What can hang from each mark:
mamel: sefu vafa
retu: saza
lelu: gunuf mamel
saza: lelu retu vafa
vafa: gunuf mamel saza
gunuf: vafa
sefu: gunuf mamel saza

Known rows, with every way that one mark hangs from another:
{mamel sefu}: .03 .11 .12 -.02 .04 -.16 .09 -.01 .13 .09 -.10 -.15 -.30 -.19 .14 .05
 .05 -.08 -.08 -.03 -.16 .11
{vafa {mamel sefu} {saza lelu}}: .11 .09 -.10 .18 .10 -.04 -.16 -.07 .27 .40 .28 .09 -.13 .23 .41 .32 .00
 -.08 -.22 -.01 -.16 .27
{retu {saza {vafa mamel}}}: .02 .27 -.19 .02 -.08 .17 .11 .07 -.01 .24 .33 -.09 -.07 -.14 .23 .41
 .13 -.01 .01 -.11 -.26 -.14
{vafa mamel}: -.05 .05 -.03 .29 -.19 -.07 -.01 -.09 .07 .18 .10 -.07 -.02 .07 .09 .12
 .12 -.17 -.03 -.16 .05 .06
{sefu gunuf mamel {saza lelu retu}}: -.06 .17 -.26 .03 .29 -.13 -.14 .09 .03 .06 .13 -.17 -.44 .13 .48 .47
 .07 -.24 -.18 .15 -.06 .31
{saza lelu}: -.01 .14 .07 .07 .17 -.14 -.01 -.05 .05 .06 -.06 -.17 -.03 .07 .00 .20
 .27 .01 -.16 -.03 .22 .07
{lelu {gunuf {vafa {saza retu}}} mamel}: .07 .38 .27 -.04 -.09 .10 -.13 .04 -.27 .16 .09 -.22 .02 .22 .28 .47
 -.22 -.24 .13 -.15 -.21 -.02
{mamel {sefu gunuf} {vafa saza}}: .24 .37 -.07 -.03 -.16 -.26 -.01 -.03 .20 .05 .10 -.13 -.25 -.37 .44 .26
 -.08 -.02 -.10 .00 -.42 .16
{sefu {mamel {vafa gunuf}} {saza lelu retu}}: .00 .28 -.20 .08 .13 .16 -.03 -.06 .20 .15 .32 -.11 -.25 .02 .38 .44 .09
 -.06 -.03 .11 -.12 .40
{retu saza}: .07 .13 -.03 .02 -.09 -.09 .07 -.02 -.01 .01 -.16 -.29 -.16 -.39 .06 .23
 .14 -.05 .08 -.03 -.12 -.13
{retu {saza {lelu gunuf {mamel sefu}} vafa}}: .09 .33 .12 -.22 .21 .17 -.10 .20 .01 .36 .43 -.29 -.13 .05 .42 .51 -.09
 -.05 -.09 -.03 -.30 .04
{gunuf {vafa mamel {saza lelu retu}}}: -.01 .37 -.07 .09 .16 .11 .00 -.03 .07 .18 .21 .18 -.01 .22 .22 .55 .13
 .01 -.09 .01 -.04 .14
{gunuf {vafa {saza {lelu mamel} retu}}}: -.01 .40 .07 .01 .23 .14 -.03 -.02 -.12 .12 .04 .02 .01 .20 .15 .56 -.04
 .05 -.05 -.06 .00 .12
{sefu gunuf mamel {saza vafa}}: -.01 .32 -.34 .01 .00 .00 .06 .06 -.17 .06 .29 -.27 -.33 .10 .36 .43 .14
 -.12 -.02 -.10 -.37 .07
{lelu {mamel {sefu gunuf saza} vafa}}: .03 .32 .00 .07 -.08 -.13 -.08 .03 .13 .08 .09 -.32 -.24 -.37 .34 .21
 -.30 -.06 -.01 -.12 -.24 .31
{sefu {gunuf vafa} mamel saza}: .01 .35 -.22 .10 -.07 -.15 .10 -.06 -.08 -.15 -.03 -.34 -.35 -.05 .18
 .37 .25 -.07 .13 -.03 -.32 .18
{vafa gunuf {saza retu}}: .09 .21 -.04 -.03 -.03 -.17 -.07 -.15 -.16 .30 .06 -.05 -.13 .12 .55 .29
 .00 -.35 -.01 .05 -.19 -.12
{vafa gunuf {mamel sefu} saza}: .15 .12 -.12 .18 -.17 -.21 -.10 -.23 .16 .53 .32 -.02 -.17 .21 .68 .18
 .01 -.33 -.04 .01 -.41 .09
{lelu {gunuf {vafa {mamel sefu} saza}}}: .18 .31 .14 .00 -.18 -.07 -.02 -.03 .06 .21 .22 -.15 -.11 .12 .34 .32
 .06 -.18 .07 -.06 -.46 .06
{gunuf {vafa {mamel sefu} {saza lelu}}}: .09 .34 -.03 .10 .12 .01 .03 -.09 .23 .22 .21 .09 -.11 .16 .22 .42 .17
 .09 -.10 -.01 -.24 .23

Rows:
-.08 .15 -.16 .00 .30 -.24 -.14 .12 .26 .29 .26 -.02 -.42 -.05 .60 .30
 -.04 -.25 -.29 .16 -.12 .29 -> {vafa {mamel {sefu gunuf {saza lelu retu}}}}
.05 .23 -.20 .20 .02 .21 .00 -.06 .21 -.02 .15 -.19 -.15 -.07 .01 .36
 .17 .16 -.02 -.07 -.07 .44 -> {sefu {mamel vafa} {saza lelu}}
.11 .26 .31 .02 .03 .00 -.17 .06 .23 .22 .30 -.28 -.02 .06 .25 .26 -.15
 -.05 -.11 -.07 -.03 .35 -> {saza {lelu gunuf {mamel sefu vafa}}}
.21 .26 -.16 .28 -.38 .06 .01 -.26 .06 .14 .26 -.17 -.06 .12 .31 .31 .10
 -.09 .14 -.09 -.34 .23 -> {sefu {mamel {vafa gunuf saza}}}
.07 .17 -.11 .05 .21 -.13 -.19 -.10 .25 .62 .46 .16 -.23 .35 .84 .38
 -.05 -.34 -.24 .19 -.22 .23 -> {vafa gunuf {mamel sefu} {saza lelu retu}}
.01 .10 -.12 .12 -.05 -.22 -.02 -.17 .20 .43 .23 -.15 -.30 -.02 .54 .06
 .07 -.31 -.02 .04 -.33 .15 -> {vafa gunuf {mamel {sefu saza}}}
-.02 .31 -.12 -.02 .00 -.10 .08 .10 .06 .29 .50 -.02 -.23 .11 .45 .29
 .07 -.15 -.17 -.07 -.30 .04 -> {saza {vafa {mamel {sefu gunuf}}}}
.03 .34 .00 -.25 .26 .08 -.02 .13 -.13 .17 .27 -.27 -.06 .11 .20 .38 .22
 -.01 -.12 -.06 -.14 -.08 -> {sefu {saza {lelu gunuf} vafa}}
.10 .30 -.02 .03 .07 -.13 -.11 .07 .25 .14 .17 -.30 -.20 -.35 .39 .40
 -.11 .03 -.10 .05 -.14 .26 -> {retu {saza {lelu {mamel {sefu gunuf} vafa}}}}
.10 .15 .15 .02 .04 -.03 -.21 .06 -.02 .22 .10 -.42 -.02 .00 .25 .38
 -.03 -.16 .01 -.04 -.01 .02 -> {retu {saza {lelu gunuf mamel}}}
-.14 .45 -.05 -.09 .38 -.15 -.09 .11 -.11 .03 .02 -.21 -.22 -.01 .32 .51
 -.02 -.09 -.10 .06 .03 .16 -> {sefu {gunuf vafa} {saza {lelu mamel} retu}}
.01 .41 -.13 .07 -.07 -.23 -.01 -.01 -.07 .09 .14 .00 -.15 .06 .43 .47
 .08 -.21 -.03 .00 -.21 -.01 -> {sefu {gunuf {vafa mamel {saza retu}}}}
-.07 .35 .34 -.08 .24 .09 -.12 .14 -.10 .15 .17 -.17 -.01 .29 .22 .48
 -.05 -.16 -.05 -.01 .14 .15 -> {saza {lelu {gunuf vafa} mamel} retu}
.06 .36 .14 -.22 .18 .04 -.01 .13 -.11 .20 .39 -.21 .04 .31 .19 .39 .27
 -.03 -.17 -.07 -.03 -.10 -> {saza {lelu gunuf} vafa}
.14 .14 -.17 .17 -.14 -.30 -.15 -.06 .14 .32 .22 -.04 -.26 .06 .60 .26
 -.07 -.28 -.14 -.03 -.37 .14 -> {vafa {mamel {sefu gunuf}} saza}
.05 .28 .23 -.11 -.03 .13 -.15 .17 .10 .19 .20 -.28 -.22 -.27 .41 .27
 -.44 -.21 .02 -.07 -.29 .30 -> {lelu gunuf {mamel {sefu {saza retu}} vafa}}
.04 .40 .04 -.07 .04 .06 .13 -.03 -.13 -.04 -.12 .02 -.10 -.08 .09 .44
 .09 .01 .05 -.04 -.19 -.06 -> {gunuf {vafa {saza retu}}}
-.01 .17 .23 -.16 .25 -.10 -.13 .15 -.01 .15 .11 -.15 -.12 .16 .30 .33
 .08 -.25 -.18 .11 .15 .04 -> {saza {lelu gunuf} retu}
.04 .37 -.09 -.19 .09 -.19 .04 .15 .22 -.03 .05 -.14 -.48 -.61 .45 .26
 -.15 -.08 -.11 .13 -.34 .23 -> {mamel {sefu gunuf {saza retu}} vafa}
.02 .28 .12 .23 -.29 -.03 -.03 -.19 -.01 .18 .17 -.29 .11 -.04 .18 .14
 -.09 -.11 .13 -.19 .00 .13 -> {lelu {mamel {vafa gunuf}}}
